Each row was made from one small tree. Brackets hold a mark, then the marks that hang from it, in alphabetical order. Every link used is in the known rows. Write each row's tree.
Known rows:
[C [T [K M]]]: [ 16   7  10  -8 -22  37   9  -8  -8 -20 -24  -9 -26 -15  14  19 -15   1
 -10 -13   4 -14  -2   5   8  -5   4  22  -7 -28 -13  32  17  -9 -12  -1]
[Q [E D [L C] M]]: [ -2  10   3 -16 -29  60 -32 -23 -11 -55 -25  -2  -7   7  25  60 -40 -17
  23 -18 -21  -9 -19  29  33  -4  -4  -4  13 -31  -1  -4  35   3  11   9]
[C [T K]]: [  9   6   5 -13  -7  32  13   4 -20 -24 -25  -9 -19 -18  11  17 -20 -10
 -12  -5   1 -13  -5   1  -8  -7   6  15   2  -9  -7  23  15  -2 -14 -13]
[N [X G]]: [ -1 -11   8  -4 -29   3   6   1   2  -6  -1 -14   2  -8  25   9 -17   8
  20  18   5 -24 -11  -4   2  12  15   3  15  15  -1 -12  29   7  -5 -33]
[P [K M [T C]]]: [ 17  -3  20 -10  -7  48  -2 -34  10 -17   0   8 -21 -12  45  11  -6   8
  17 -13 -14   0   7   6   8  -9   8  30 -23 -24 -23  44  20 -17  -5  -3]
[E D L M X]: [  1  32  -9 -16 -54  33 -42  16   3 -62 -54 -12 -19  16  21  50 -27   0
  14 -26 -30  -8 -12  33  29  30  19  19  10 -11  11 -12  17   8   2   0]
[W D U]: [  3  14   6 -12 -19   0 -15  15   9 -21  34   5 -12   7  -2  -2 -31   2
   2  14   3  -6  18   7 -22   7   4 -17   6 -10  -8  31  10 -10 -12 -12]
[B [E D [M [C T]]] G]: [ -8  15 -11 -42 -33  63 -29   8  -4 -14 -39   8 -17  18  50  24  14  -4
  -6 -17 -31  -6  10  40  45   0  -6   5  31  30   0  -9  13   2   8 -20]
[Q [E [B G] D [L [N X]]]]: [  7  11   1 -26 -45  64 -44 -20 -13 -42 -10  -5 -10   8  36  41  -8   6
  36  14 -15 -19 -23  36  25  16  -1  12  63   2   6 -11  48  11   3  -3]
[M C]: [  7   8  -5 -11   0  31 -15  -4   0 -13 -16  12  -2   5  15   3 -10   2
   4 -18  -3  -2  15   0  -1 -19  -8   3   6   0  -5   6  18   4  -5 -19]
[X G]: [-16  -6   5  -1 -14  11  -1   7  12 -17  12 -13   4  -2  18   9 -20  10
  10  -3  -3 -20   0  -5   1   7  18  -4   9  -4  -6   0  26   2  -3 -17]
[M C [K T]]: [ 21  27 -16 -22   8  32  12   4  22 -18   6  33  -3  -4  10  -4 -19  10
  -6 -29  -7  -6  22   8  14 -25 -10  26   9  12 -14  23   9  20  -7 -15]
[Q [E B D L [M K] X]]: [ 14  46  -8 -28 -62  45 -36  48  -1 -89 -50  -2 -12  19  29  62 -34   7
  19 -21 -47 -22  -9  39  50  33  10  20  27 -14  20 -15  35  36  -3  22]
[N X]: [ 11  -4   2 -12 -22  12   2 -14  -8   6 -13  -5  -9  -2  25   9 -16  -1
  17  17   5 -10  -4   0  -6  -2   2  16  11   8  -4 -12  28   3 -13 -31]
[T C]: [  2 -16   4  -5   3  32 -20 -17 -15 -20 -12  -8  -8  -5  31   8 -16 -10
  18 -13  -2  -2  13   4 -12 -20  11   0  -3 -12  -7  19  22 -13 -11 -12]
[Q [E [L C]]]: [ -1 -13   8  -7  -8  54 -25 -37 -14 -43  14  -5   7  -5  16  37 -37  -3
  22 -15   0 -11  -9  -8   9 -16  -8  -4   7 -28  -7   2  35  -3  -1   7]
[L [C [T [K M]]] [N [X G]]]: [  9 -21  17  23 -31  46  13 -38 -15 -35 -14  -1 -14 -53  14  24  -9  -1
  29  -6  42 -13 -13  18   6 -43   0  37   5 -10  -5  26  30  -8   9 -16]
[Q [E B]]: [ -3   4   7 -14 -23  42 -10   2  -3 -20  -2  -1  -5  12  32  24 -28  11
  25   1 -24 -18   3   0  13   1   0  -2  22 -19   5  -2  44   9 -10   6]
[P K]: [ -2   3  14 -13  -4  16   7   0  -8 -10  -6  -5  -5   2  19  17  -1  -5
  -2  11 -12  -4   5  -5 -12   7   2  18 -12 -10 -14   2  32  -2  -6 -18]
[E L X]: [  3   8  -4  -9 -31  28 -35   2   1 -50 -15 -16  -7   5  12  26 -24  11
  13 -20  -9  -9   0  -3   4  17  15  19   5 -11   4  -6  16   2 -10  -4]
[B [E [L N]] G]: [-21 -13 -11 -12 -29  63 -43 -31  -2 -12  19 -13   7   4  26   3  24  16
  17 -17   2  -1  17   3   1  -9  -6  14  39  -8  -6  -3  37 -16   9  -2]
[B G]: [-18  -9   2 -17 -10  23 -13 -18  -2  -5   8  -6  -9  25  19   5   5   4
   2   9  -6  -7  12  11   0  11   9  10  19   1  -7  -7  36  -2 -10 -15]
[B [E [L C] [M K]] G]: [-18  -2  -8 -20 -36  51 -29 -13  -6 -36 -15  -5   3  17  26  23  24   0
   4 -16  -9  -3  19  33  25 -10 -14  20  23   2   5 -12  46   3  10  -1]
[E D [M [C [T K]]]]: [ 20  38  -4 -24 -16  46  -5  25 -17 -44 -78   8 -30  -6  18  34 -14 -22
 -13 -25 -19  -7  -8  39  16  -9  -5  11  10  -3   2  22   6   8   2 -15]
[L [C T] [N X]]: [  3 -22   1   9  -9  41   6 -49 -16  -7   2   8  -3 -42  16  22 -28 -15
  34  -5  31  -1   0  19   2 -54 -10  37   2  25  -6  -4  21  -7   3 -34]
[C T]: [ -1  -2  -1 -15  -8  23   9  -4   2  -6   1  -7  -4 -12  18  18 -34  -2
  -3 -10  -7 -16   3   2  10  -3   8  11  -7  15 -12   1   9  -3 -11 -23]
[W D [U Z]]: [ -1  23  11 -21 -23 -23 -21  22   6 -23  13  10 -18  23   1   8 -46   7
   7  20   0  -9  25  14 -26   8  -2 -22   2 -22 -14  33  22 -25 -11 -11]
[L C]: [-10 -11   4   4  -1  28  -9 -34  -6 -15  -1   6  -9  -3  11  16 -18 -11
  13 -11  11   2  11  10  -5 -32  -2  12   0 -13  -6   5  33  -8  -1 -11]
[W D]: [  1   3  -2 -12  -7  14 -12   7  12 -14  17  -6  -9   2  15  -1 -19  -1
   4   5   9  -9  13   5 -11   6   8 -12  12  -3  -3  20  18  -3  -9 -15]
[Q [E D [L [N X]] [M K]]]: [ 21  23 -11 -21 -47  47 -12   8 -17 -39 -23   0  12 -12  21  47 -27  -7
  30  -7  -8 -14 -17  28  31   0 -13  21  26  -7  -2 -11  35  27   8 -11]
[G X]: [ -6 -13   5 -11  -2  10  -1 -25 -17   5 -15  -4 -17  15  28  14 -14   1
  14   7  -3  -1  -3 -12  -1  -6   9   7   5   7  -6   2  14  -9 -22  -8]
[Q E]: [ -4  -9   6 -16 -11  37  -3 -12 -12 -10  19  -3   3   6  27  18 -31   4
  16   2 -10 -12   2 -18   7  -5   1  -7  11 -24  -9  -2  34   4  -9  -1]
[Q [E [B G] D [L N]]]: [ -9  14  -4 -22 -32  72 -49 -15  -3 -55   2  -4  -7  15  26  41 -10   8
  25  -7 -21 -18 -10  35  24  13   3   4  57 -14   3   2  44   5   6  14]

Which tree is each row?
[ 16   4  -6 -16   8  33   2  -8   6 -23   9  14  -9 -14  27   0 -26  -1
   9 -24  -5  -5  21  11   3 -26  10  22  -1   2 -15  37  12   2 -13  -9] => [M [K [T C]]]
[-19  11   7 -22 -32  46 -45 -30 -10 -53 -69  -3 -41  40  38  59   3  -9
  22   0 -33  -3 -22  65  37  12   7  13  37  19  19  -5  32  -3   0  14] => [E [B [G X]] D [L C] M]
[  0  52  -9 -18 -67  19 -33  67  23 -95 -58 -13 -12  11  19  54 -23  12
  11 -27 -41 -29  -9  51  45  44  28  20  25   7  23 -11  25  32   5   8] => [E B D L [M K] [X G]]
[  4  15   3 -15 -45  51 -41  13  -3 -67 -15 -13  -6  12  29  41 -34  21
  31 -12 -29 -20  -7  -3  21  24  11  10  23 -19  17  -9  34  14 -12  19] => [Q [E B L X]]
[-19 -13  -2 -28 -21  49 -24 -19 -22   7 -42   7 -15  41  57   6  39  11
  19   0 -23   7  14   5  23 -10 -11   9  30  25  10 -14  23  -6  -7  -6] => [B [E [M C]] [G X]]
[ -4  13   0  11 -29  73 -14 -16 -11 -66 -60  -9 -15 -32   5  47 -15 -11
  27 -39  -3  -9  -5  52   9 -34 -16  35  11 -13  21  24  33  -5  14   6] => [E B [L [C [T K]] N] M]
[  0  33 -13 -22 -69  28 -37  56  10 -74 -34 -15  -5   5  34  37  -6  14
   5 -27 -27 -20   0  22  42  31  23  13  26  -2  11 -15  19  20  10   4] => [B [E D L [M K] [X G]]]
[-16 -16   0 -11 -38  56 -58 -31 -14 -52  -1  -9 -13  16  36  22  16  12
  17 -10   1   4  12   9  10  -5   7  23  29  -5   9 -15  37 -11   1   6] => [B [E [L C] X] G]
[  0  20   0 -13 -44  59 -30  26  -6 -55 -50  13  -7  24  41  35 -19  19
  40 -21 -40 -10  11  15  33   0  -7  15  19  -8  29 -18  38  25  -3  11] => [Q [E B [M C] X]]
[-29   9   2 -16 -38  34 -16   2  10 -15 -37  -8 -16  39  32  20  11   9
  19   1 -35 -12  12  46  22  19   3  17  27   8  19 -18  51   6  -2  -7] => [E [B G] M]
[ 21  14  -1 -16   5  42   2   9 -20 -31 -40   6 -15 -17   9  11 -13 -10
 -13 -19   0  -9   1   4  -7 -21  -9  12   5   0  -4  29   6   2 -11 -17] => [M [C [T K]]]
[-13   7  -6 -41 -34  27 -13   5 -23  -6 -37   4 -26  39  53  21  29  -2
  -3  10 -25  -1   7  30  33   8   6  17  40  21   1 -13  26   5  -9   1] => [B [E D [M K]] [G X]]
[-23  -1  -7 -22 -63  54 -50   2  -4 -38 -27 -21  -7  31  43  23  19  22
  20 -12 -28  -3  11  13  25  28   8  22  27  -3  17 -27  35  -1   2   2] => [B [E L M X] G]
[-24 -23  -6   0 -19  73 -48 -56 -10 -25  20  -2   2  -3  23  11  24   6
  26 -23  18   7  20  14   0 -39 -11  20  35 -10  -3   2  44 -21  16   0] => [B [E [L C N]] G]
[  5  28  -6 -20 -58  46 -24  42  -1 -75 -37  -7   3  15  25  49 -30  18
  27 -20 -42 -22   2  19  39  26   0  24  14 -10  25 -19  39  34  -8  19] => [Q [E B L [M K] X]]
[ -5  14  -9 -32 -51  50 -66   2  -7 -52 -17 -13 -24  24  39  28  10  11
   3  -7 -19  -6   2  15  21  30  23  14  45  -5   1 -13  26  -4   0   5] => [B [E D L X] G]
[ -8  31  -2 -34 -56  44 -26  40 -10 -66 -38   8 -21  41  39  48  -6   7
  19   5 -44 -18   5  52  48  32  15  26  43   0  21 -24  50  37  -6  15] => [Q [E [B G] D [M K] X]]
[  8   6  -8  -8 -51  41 -35  -4  -1 -28  -2 -16   1 -28  35  21  -3   8
  29  -9   9 -16 -16   6  13  -1   9   3  46   3  -5  -3  24  -5  17 -18] => [B [E D [L [N [X G]]]]]
[  5  28  -1 -10 -24  42 -43 -13   7 -62 -38   0 -29   0  15  48 -25 -13
  10 -23 -14 -11 -11  47  16  -6   5   6  25 -12   7  12  30  -2   5   6] => [E B D [L C]]
[  6  27  -6 -26 -44  31 -10  38 -15 -56 -26   8  -9  16  28  45 -32  -4
  13 -10 -28 -12   2  21  38  14  11  20  15 -17   5 -19  31  32  -5   8] => [Q [E D [M K] X]]
[  9  39  -6 -22 -34  33 -39  11  15 -49 -37 -10 -25   8  19  40 -25  -1
   1 -19 -28 -19 -12  36  17  23  12   1  29  -9   3   9  23   4  -1   3] => [E B D L]
[ 10  25  -7 -31 -24  55   8  41   0 -40 -36  16   9   0  29  37 -30   4
   9 -23 -40 -25  10  27  49  -8 -21  11   8  22  12  -6  23  35  -5  -4] => [Q [E B [M [C T] K]]]
[-12  -5   2 -14 -57  67 -29 -21  -9 -31 -20 -14   8  15  38  37   0  17
  54   9 -24 -17 -13  33  29  14 -15  21  45   2  20 -27  60  15   6  -5] => [Q [E [B G] [L [N X]] M]]
[ 14  -7   7  -5 -12  49 -12 -43  20 -11   6   8 -22  -8  40   4 -24  13
  24 -29  -5  -3  13   9  17 -22  12  19  -9 -23 -17  44  15 -18  -7   3] => [K M [T C]]
[  7  46 -11 -14 -47  41 -41  36   6 -61 -84  17 -32  23  33  39 -11   4
  22 -29 -39  -4   8  53  34   6   7  23  24   4  27  -9  22  22   3   0] => [E B D [M C] X]
[ -7  16  -5 -19 -48  71 -64  -5  -9 -80  -5  -4 -15  18  29  47 -12  16
  34 -12 -23 -12  -8  33  27  18  15  20  56 -15  14  -8  41  12   3  22] => [Q [E [B G] D [L N] X]]
[-11 -11  10 -21 -35  74 -42 -19 -12 -80  -2  -9 -12   6  31  55 -31   9
  29  -5 -21 -19 -11  25  38  10   8  22  26  14  17 -13  34   9  -8  16] => [Q [E [B G] [L [C T]] X]]
[ 18  13  14 -11 -12  36  -7  -8   3 -15 -23  14  -8   4  22  14  13   8
  -2 -11 -10  -1  12   0   7  -4 -13  20 -18 -20 -17  16  27   0  -1 -14] => [P [K [M C]]]
[ -2   0   8  -8 -20  59 -31 -24  -6 -55  -5  -4  -4   1  24  43 -34   1
  30 -15 -15 -15  -8  10  17 -10  -8  -2  20 -23   8   4  42   1  -1  16] => [Q [E B [L C]]]
[-18   5   1 -13 -37  30 -33   6   2 -40 -22  -5 -25  32  29  17   8  19
  20   5 -22 -10  15  28  10  21  20  29  32   9  20 -18  41  10 -13   0] => [E [B G] X]
